Each row comes from the steps of one walk. Every step used is in the known rows, and no mark comes twice. Write the walk behind each row, first mark first.
Known rows:
A -> T: [ -4.9   4.5 -17.7  -0.8  15.9  19.8 -29.7 -38.8 -14.7  -6.6 -16.6 -65.8
   0.5  14.1   2.1 -30.9  31.0  -0.7  13.7  -6.2   9.1  13.4 -17.2 -24.1
   5.7  28.9 -23.3  14.6   1.5  16.9   7.3  -1.6]
R -> E -> C -> M: [ 21.4  24.5  17.4 -19.4  29.7  18.3  14.5   6.6   3.7 -30.5   0.4   8.4
   9.1 -21.3  -3.1   2.7  27.6 -38.5 -14.3  37.3 -31.3   4.6  15.2 -32.7
   9.0  21.7 -19.8  59.9 -49.3 -17.9  22.7   7.6]
V -> E: [-26.5  19.5  -8.4  -7.1  12.1  -4.9  -4.9  -5.2 -29.7  15.4   1.7 -31.4
  43.1   9.4   3.2  -1.6  -9.7   0.6  14.0  -7.9 -11.3 -10.8  23.2  12.0
  17.7  17.3 -16.2  18.9 -17.7  26.3 -20.1 -34.2]
E -> C -> T: [  0.1   1.5 -14.0 -10.8 -12.0  16.7   7.5  -9.5   7.8 -34.4  23.0 -36.2
  -1.2 -26.2  -1.2 -22.6  31.4 -28.5 -31.1  -8.1 -18.9  -9.1   2.9 -20.4
   8.2  44.1 -13.2   1.8  -4.5 -25.4  -2.2 -21.1]
E -> A: [ 12.5  30.6 -16.2   6.3   6.3   3.1  -9.7  -3.9 -10.8  -0.1  18.2  19.8
  -9.6  -5.2  34.8  -0.7 -16.9   9.2 -22.2 -33.7   2.1  -2.1 -25.0 -14.5
  31.6   8.7   2.8 -16.3 -23.0  23.4 -34.9  -9.5]
T -> V -> E -> A -> M -> C: [-13.5   7.9   0.5  -8.3  13.3 -13.2  23.2  -3.7   4.5  40.5   7.7  27.3
  11.9  10.4  12.1  34.0 -25.3  12.9   0.7  -3.1  -4.7 -11.4  14.1  24.7
 -37.6 -57.2  59.2  -7.0  14.6  32.6 -15.7  15.6]
V -> M: [ -8.9  21.2   4.6  14.9  15.8  15.3 -29.1  21.9  -4.9  26.5 -19.4  14.9
  20.2  20.0   8.6  25.3  35.5 -30.2  21.4  -0.5  13.5  11.2  20.2 -13.5
  12.9  22.8  -0.7   1.9  -0.4  20.7  -4.1 -26.7]
C -> E -> A -> M -> V: [ 41.2 -15.7  24.2  25.1   5.4 -26.3 -36.3  -5.2   0.9 -24.2  10.7  25.2
 -48.1  19.3 -10.5  -3.4 -30.3  61.8 -18.2   5.1  27.0 -12.8 -39.5 -10.8
 -11.6 -59.9   8.0  -3.5 -18.3  -7.5 -23.1  30.8]
E -> A -> T -> V -> M: [ 18.9  25.7   4.7  14.7 -17.0  -4.6 -32.3   5.3  -0.2  32.2 -18.1  36.5
  -8.6  25.8  40.8  10.7  42.6  -1.0  24.6  17.8  27.3  32.8 -14.5 -24.9
   8.2   0.1  25.2 -15.3  61.0  21.3   7.1  14.6]
T -> V -> M -> C -> E -> A: [ -1.8 -14.2  38.2   7.6 -18.8 -30.5  35.6  38.3  10.0  10.2  -1.2  74.8
   1.3   1.5  -5.7  16.5 -18.1   8.6 -12.9  21.6  18.6  -3.5  18.8  19.5
 -10.4 -29.6  37.0 -25.8  12.0  13.8   9.2  23.3]
V -> M -> C: [-32.8 -12.6  -4.2  -2.3  35.4  25.8  16.0  21.5  13.0  23.4 -20.4  -9.2
  28.2 -19.6  -4.4  35.9  26.4 -37.2  13.5 -25.5  -5.9  17.4  12.6   3.1
  -3.0   0.6  16.9  -7.0   2.7  18.8   3.7 -23.9]
M -> V -> E: [-33.4 -10.2 -14.7   0.9  -2.4 -19.3 -16.8  10.2  -5.5  17.3   1.6 -53.3
  26.0 -10.7  -4.4  13.6 -37.2  26.5  15.0 -29.5  -7.2  15.0 -38.2  31.3
  26.6  -3.6 -31.6  17.4 -19.6   6.9 -25.5 -18.4]
R -> M -> C -> E: [ -4.4 -15.4  42.1  -7.8  40.7  11.8  36.5   4.8   6.4 -42.3 -19.4 -20.4
  12.6 -20.5 -39.8 -26.4 -18.8  -6.8  -3.0  14.9 -21.7  -8.9  33.7 -23.1
 -31.9 -32.1 -12.2  19.9 -77.1  15.2  20.2   7.0]
R -> T: [ 20.0  27.3   6.5  -7.4  19.9  35.8  -4.8   6.5 -12.4   2.4 -12.3 -40.2
  -2.6 -10.3  28.7 -25.8  -2.1  -0.8  15.9 -26.3 -14.0  -5.6  -6.8 -16.0
  22.3  14.3 -39.4  20.0 -31.6  13.5   2.7 -35.7]
V -> E -> A: [ -4.0  33.2 -11.9  -2.9   6.7 -11.6   1.0  -0.6 -31.3  14.2  17.3  14.5
  21.0  -9.9  28.8   2.1 -20.2  26.5   0.3 -20.5 -19.3 -14.6   3.8   1.9
  27.1  -7.4   3.1  -0.1   3.4  31.3 -45.0 -33.8]
R -> E -> A -> M -> V: [ 38.5  11.8   8.1  13.5  34.4  -4.5 -38.0  15.0  11.7 -12.5 -12.7  36.1
 -29.8   1.4  24.1  16.9 -17.4  52.2   2.8  -2.2 -10.0  13.3 -61.8 -23.6
  14.7 -59.1   1.0  36.1 -34.3   6.0  -7.5   9.2]
E -> C -> M: [ 10.2  15.8  -3.1 -10.0  13.3  22.7   3.9 -11.5  10.6  -7.4  19.1 -14.0
  -3.3  -9.6  -6.9   7.0  27.2 -51.2 -30.7  14.7  -3.6   1.7   7.7 -24.8
  -7.1  28.8  -5.3   8.2 -25.0 -20.7  -3.9  12.7]
V -> E -> A -> T: [  1.0  20.5 -14.9  -4.9  18.9  -4.2 -13.1 -32.9 -41.8   3.2  -0.5 -23.6
  18.0 -11.3  27.8 -27.4  20.4  34.8  16.1 -21.6 -17.1  -4.0 -11.1 -20.3
  12.8  -3.2   5.4  11.0  45.6  25.3 -22.9 -18.7]
C -> T -> V: [ -1.5  -4.7 -12.7   7.9 -47.1  -7.7 -14.1  -1.4   4.5 -21.3   4.2  -3.4
 -14.7  28.5 -13.3 -20.5 -18.3 -11.4  -5.4  10.1  22.1   0.2   3.3  17.5
  23.9  50.9 -45.9 -15.8 -23.5 -24.0  16.1  -0.5]
E -> A -> T: [ 23.7  17.8 -19.8   1.0  13.1  15.4 -23.4 -41.1 -17.2  -8.9  -0.1 -22.0
 -14.0  -4.9  31.6 -29.4  21.2  16.7  -6.1 -24.3   2.0   9.1 -36.1 -35.6
  18.1   6.3   2.2  -2.0  20.6  18.4 -16.4   0.6]

Which walk is each row?
[ 30.0   3.0  26.4   6.4 -34.8 -34.0  -8.0 -19.5 -15.2 -23.4   5.5   5.4
 -23.3  32.5   1.9 -46.7  -8.4  42.6  -9.7  42.0  33.7  -7.3 -11.2  -8.8
   4.2   0.8  -3.7  -4.1  13.5  12.3   9.5  42.3]
C -> E -> A -> T -> V
[ 23.9 -26.1 -20.0   1.1  33.0  29.4   8.3 -27.8   6.8 -36.5   1.9  23.4
 -40.8 -23.9  -9.8 -13.5  13.2  10.3 -19.3 -40.8 -10.6 -27.3  -9.4 -19.6
 -29.8 -27.8  26.0 -35.1  17.7 -21.6  -6.1  -8.4]
E -> A -> M -> C -> T
[-10.7  35.1  -2.6   1.4 -29.0 -36.1   1.1  12.6 -15.0  35.0  20.3  30.5
  18.7  19.5  30.8  12.4 -39.6  17.9  -1.8   2.0   1.1  -1.0  10.8  25.8
  27.7   1.2   8.9  -5.2  -1.0  33.9 -30.3   0.1]
T -> V -> E -> A
[  9.1 -23.1 -18.9  12.9  -0.7   6.2 -28.9   3.1  11.9  -8.8  -3.5 -22.8
 -33.3   0.5 -29.2  14.5 -37.8  -9.7  -3.3  -9.9  21.4  19.6 -52.4   5.7
  22.8  18.5 -43.9  -3.0 -42.1 -41.5  -2.8  22.9]
C -> M -> V
[  8.7 -17.5  58.5  -3.6  -3.8   6.8  38.0  51.6   4.9  10.8 -27.9  18.0
  10.7 -10.8 -13.4  -6.4  -1.5  -1.0  25.5  24.2  -0.6  -8.0  31.3  17.4
  -9.2 -20.8  -9.0   7.2   1.9   5.6  45.8  -1.4]
R -> T -> V -> M -> C -> E
[ 19.1 -22.3 -25.7   2.0  14.6  -5.1 -27.8 -28.5 -18.6  -6.5 -10.6 -21.3
 -28.8 -24.2   1.7  -7.6  -6.2  42.3  18.8 -16.3  -5.3  16.9 -60.2 -10.8
  14.5 -18.3 -15.3   6.3  45.8 -38.6 -15.0  15.6]
C -> M -> V -> E -> A -> T
[-15.3  18.7   6.7 -16.2 -20.0 -13.7  17.3   4.1   3.5  27.3  23.3   0.4
  26.4   9.9  -6.3  24.9   4.1 -48.9  -8.9  47.5  -2.9   0.3  41.9  13.3
 -11.8  22.0   3.6  15.7  -7.4 -10.6   3.3  24.3]
T -> V -> E -> C -> M
[ -9.4  -4.5  -5.6   0.0   0.7   7.7  10.0   5.9  16.6  37.1 -22.8  25.0
  -3.7 -11.5  25.3  19.5  33.3 -10.4  15.0  -1.4  13.5  33.5 -25.7  -7.9
 -10.9 -17.7  40.1 -18.7  62.5  24.1  12.8  17.1]
E -> A -> T -> V -> M -> C
[  7.5  -4.6 -10.6  16.7  21.7   9.1 -54.9  -6.5  17.6   9.4  -8.0 -36.4
 -23.1  29.7  -7.4  23.5 -12.7  12.0   4.7 -11.2  27.8  14.9 -44.5  -1.6
 -11.8 -28.2  -2.4  10.3 -29.1  -0.9 -12.2  13.4]
A -> M -> V
[  0.0  -1.5  -1.3  20.8 -33.6  -6.2 -24.5  26.4   3.4  -0.4 -16.5  40.9
  -5.6  34.2 -10.0   7.3  25.2 -27.0  21.4  30.6  25.4  10.1  28.0   3.5
  14.8  43.3 -16.7 -22.4  23.3 -23.7  25.5 -15.8]
C -> T -> V -> M
[-19.6  -4.8  -8.2  -0.2 -42.1 -23.1   0.8   0.1 -17.1 -10.0   4.1  -5.0
  21.8  21.8 -15.5 -19.7 -22.6   1.4  15.1  13.3  -0.7 -11.7  31.3  31.5
  17.9  40.2 -31.5  -3.0   1.0 -17.6   5.5 -20.8]
C -> T -> V -> E
[ -4.3 -21.1 -12.7  -1.4   7.2   1.3 -18.2  -9.2   8.3 -16.3  15.7 -46.2
  -1.0 -20.6 -17.5   1.7  23.9  16.6   0.6  -4.0 -23.0  -9.4 -12.3  -5.3
 -26.5 -24.7   5.6  18.2  30.3 -45.8  -8.5 -15.5]
A -> M -> V -> E -> C -> T
[-41.6   6.3 -14.1 -14.6  -8.0 -17.7   7.9  13.0  12.7  25.9  24.9 -62.9
  37.8 -40.7   9.4  22.8 -14.3   6.2 -12.1 -21.6 -30.4  13.4 -35.8  18.6
  13.7  -9.5  -7.8  28.5  -4.9   5.7 -30.1 -10.7]
M -> V -> E -> C
[  6.2   9.3 -16.0   5.2 -46.6 -30.7   7.2   3.0 -19.9  -8.8  19.0  43.5
  -3.0   5.1  12.0 -15.8 -31.5  24.1  -2.6  -7.7  -3.9 -12.8  10.3  20.7
  30.5  17.0  -8.1 -23.2  24.3 -14.4 -15.8 -17.1]
C -> T -> V -> E -> A
[ 26.3  16.0  25.6   7.6  -5.7 -23.3   1.6  -3.4 -24.3 -34.3  21.2  32.4
 -12.8   8.0  -0.7 -34.5 -25.0  38.5 -30.4   2.4  10.6 -29.8   3.6  -9.3
  22.5  -0.3  -7.9 -10.7 -31.6  12.1 -22.4   1.7]
C -> E -> A
[  3.1 -22.3  16.0  -7.4  12.3 -13.6  44.8  -3.3  -5.5 -31.1  16.1  10.3
  -3.8 -34.0 -13.0 -19.3 -37.2  30.6 -37.0 -21.6  -0.9 -26.0  -5.5  10.3
  -2.1 -19.4  16.1 -14.1 -27.8  12.7 -14.7  10.1]
M -> C -> E -> A
[ -6.1 -37.3 -11.4   0.5  -4.3  15.7   3.4 -14.7  25.3 -13.9  -8.3 -14.2
 -22.0  19.9 -31.6   1.7  -0.1 -16.3  -1.0   5.4  19.2  -6.9  12.4  17.0
 -41.4  -2.4  10.2 -20.4  -6.3 -24.6  29.8  17.2]
A -> M -> C -> T -> V
[-25.5 -31.2  -6.6  -6.7  -0.2  -1.9  15.8 -12.6   4.7   0.3 -10.5 -16.8
  12.1  17.0 -36.9   3.2  -4.7  -3.7  18.9   8.2  -2.7 -21.4  39.4  31.5
 -48.9 -14.7  17.0  -4.9  16.4 -19.7  22.3  -3.3]
A -> M -> C -> T -> V -> E
[-30.0 -38.4 -19.3  -4.6 -33.2   3.9  30.1   0.6  23.7 -17.5   1.4 -23.4
  -6.9 -11.3 -29.6  -9.6 -28.7 -18.3 -11.8 -17.2   7.5  -0.1  -2.6  32.9
  -1.7  30.1 -24.1 -19.7 -20.1 -23.7  23.9   7.2]
M -> C -> T -> V
[ -7.4  18.4   2.5 -20.9  15.2   7.1  13.0  -7.3 -14.2   8.2  21.5 -17.9
  27.5 -14.7 -11.5  11.4  23.1 -37.9  -7.4  17.4 -27.4 -11.0  35.5  -9.6
 -11.1  21.9   1.6  25.9  -1.7 -17.1 -10.2  -4.3]
V -> E -> C -> M
[  7.2   2.4  -8.8  -2.2  46.1  23.7   4.2 -20.9  10.9   6.8   6.3  10.5
 -19.1 -14.4  13.6  20.3   0.0   3.5 -18.5 -36.4   0.7 -11.6 -12.7 -10.7
 -32.1 -50.6  49.9 -16.1  -8.1  20.5 -21.4   8.6]
E -> A -> M -> C
[  9.1  17.3  26.6  -2.2 -22.6  -4.0   9.4  47.5  17.6 -12.8  -9.2  54.4
  18.5  -1.4   7.0   3.9  48.6 -31.0   8.8  59.1 -25.8  13.3  37.3 -17.2
  15.0  26.8  -3.4  32.6  15.3 -19.1  48.1 -15.7]
R -> E -> C -> T -> V -> M
[-23.8 -27.4  39.2   3.0 -17.5 -21.9  26.2  36.0  15.2  13.9 -14.0  25.0
  21.8  16.2 -34.0  17.5  -6.7 -16.8   7.1  38.4  23.3   0.3  39.1  32.7
 -15.5  -7.3  15.8  -8.5  -8.5  13.4  31.5  19.2]
T -> V -> M -> C -> E
[ -8.2   2.9  19.2  -4.5   7.4  29.0  27.0  49.1  20.6  46.5 -32.3   6.8
  15.8 -17.0  18.8  25.8   8.5 -29.5  31.6  -7.5  -6.4  17.7   9.4  13.4
  -2.7 -13.9  -1.7   2.5   8.5  11.6  33.0 -15.2]
R -> T -> V -> M -> C
[ 17.8 -21.9 -13.6   6.3  -3.7   7.1   9.9 -13.9  23.5 -14.8   5.4  36.5
 -45.7   2.1  -5.4   0.7 -10.1   6.2 -18.2 -13.4  11.5  -9.5  -6.5   3.4
 -32.1 -21.3  30.5 -36.3  13.6 -20.3   7.3  17.9]
E -> A -> M -> C -> T -> V
[-16.1 -40.0 -14.1   4.8  17.0  29.3  14.9  14.0   5.8 -16.6 -22.8   3.0
   4.2 -30.6 -21.6   2.5  30.8 -27.3  15.1 -26.6 -13.4   2.0  17.4  -2.3
  -1.7  18.7  -2.1 -24.7  25.1 -31.6  22.7 -37.9]
V -> M -> C -> T
[-42.6 -35.6 -19.6 -15.0 -28.1 -13.3  39.9   1.2  -0.1  -6.4   0.3 -25.1
  25.0 -15.9 -30.4  -7.9 -33.8  -3.8   8.6 -11.1 -19.6  -8.8  19.3  48.6
  -2.2  17.2 -16.4  -8.5   4.2 -19.7  14.7 -12.0]
M -> C -> T -> V -> E
[-11.2   6.3   2.9 -21.7 -12.2  -3.8   4.7 -24.3  -3.6  17.3   5.2 -42.1
  19.5  10.8  -7.6  -3.7  42.0 -36.7   7.5  51.0  -1.9   8.9  22.5  -5.3
 -23.6  23.1   6.8  31.3  39.7 -16.4  21.8  36.3]
A -> T -> V -> E -> C -> M
[ 15.7  21.8 -11.3   1.6 -26.6  -8.4 -20.8 -23.1   1.0  11.6   3.0  -4.0
 -21.8  23.4  33.9 -15.0  -1.9   8.8  -4.1   3.4  23.8  22.5 -35.4 -10.9
  15.9  11.2   5.7  -9.4  18.9  22.3  -3.4  29.8]
E -> A -> T -> V
[ 36.5  34.9  -4.9  14.6  34.0  12.2 -38.2 -20.6  -4.8   4.9   6.0  29.0
 -26.3  27.9  22.2   6.9  13.4   9.4  -8.4  -9.5  12.9  -9.6  -4.3 -32.5
 -12.5 -27.6  33.9 -11.8  -7.1  28.6 -28.4  -0.6]
E -> A -> M
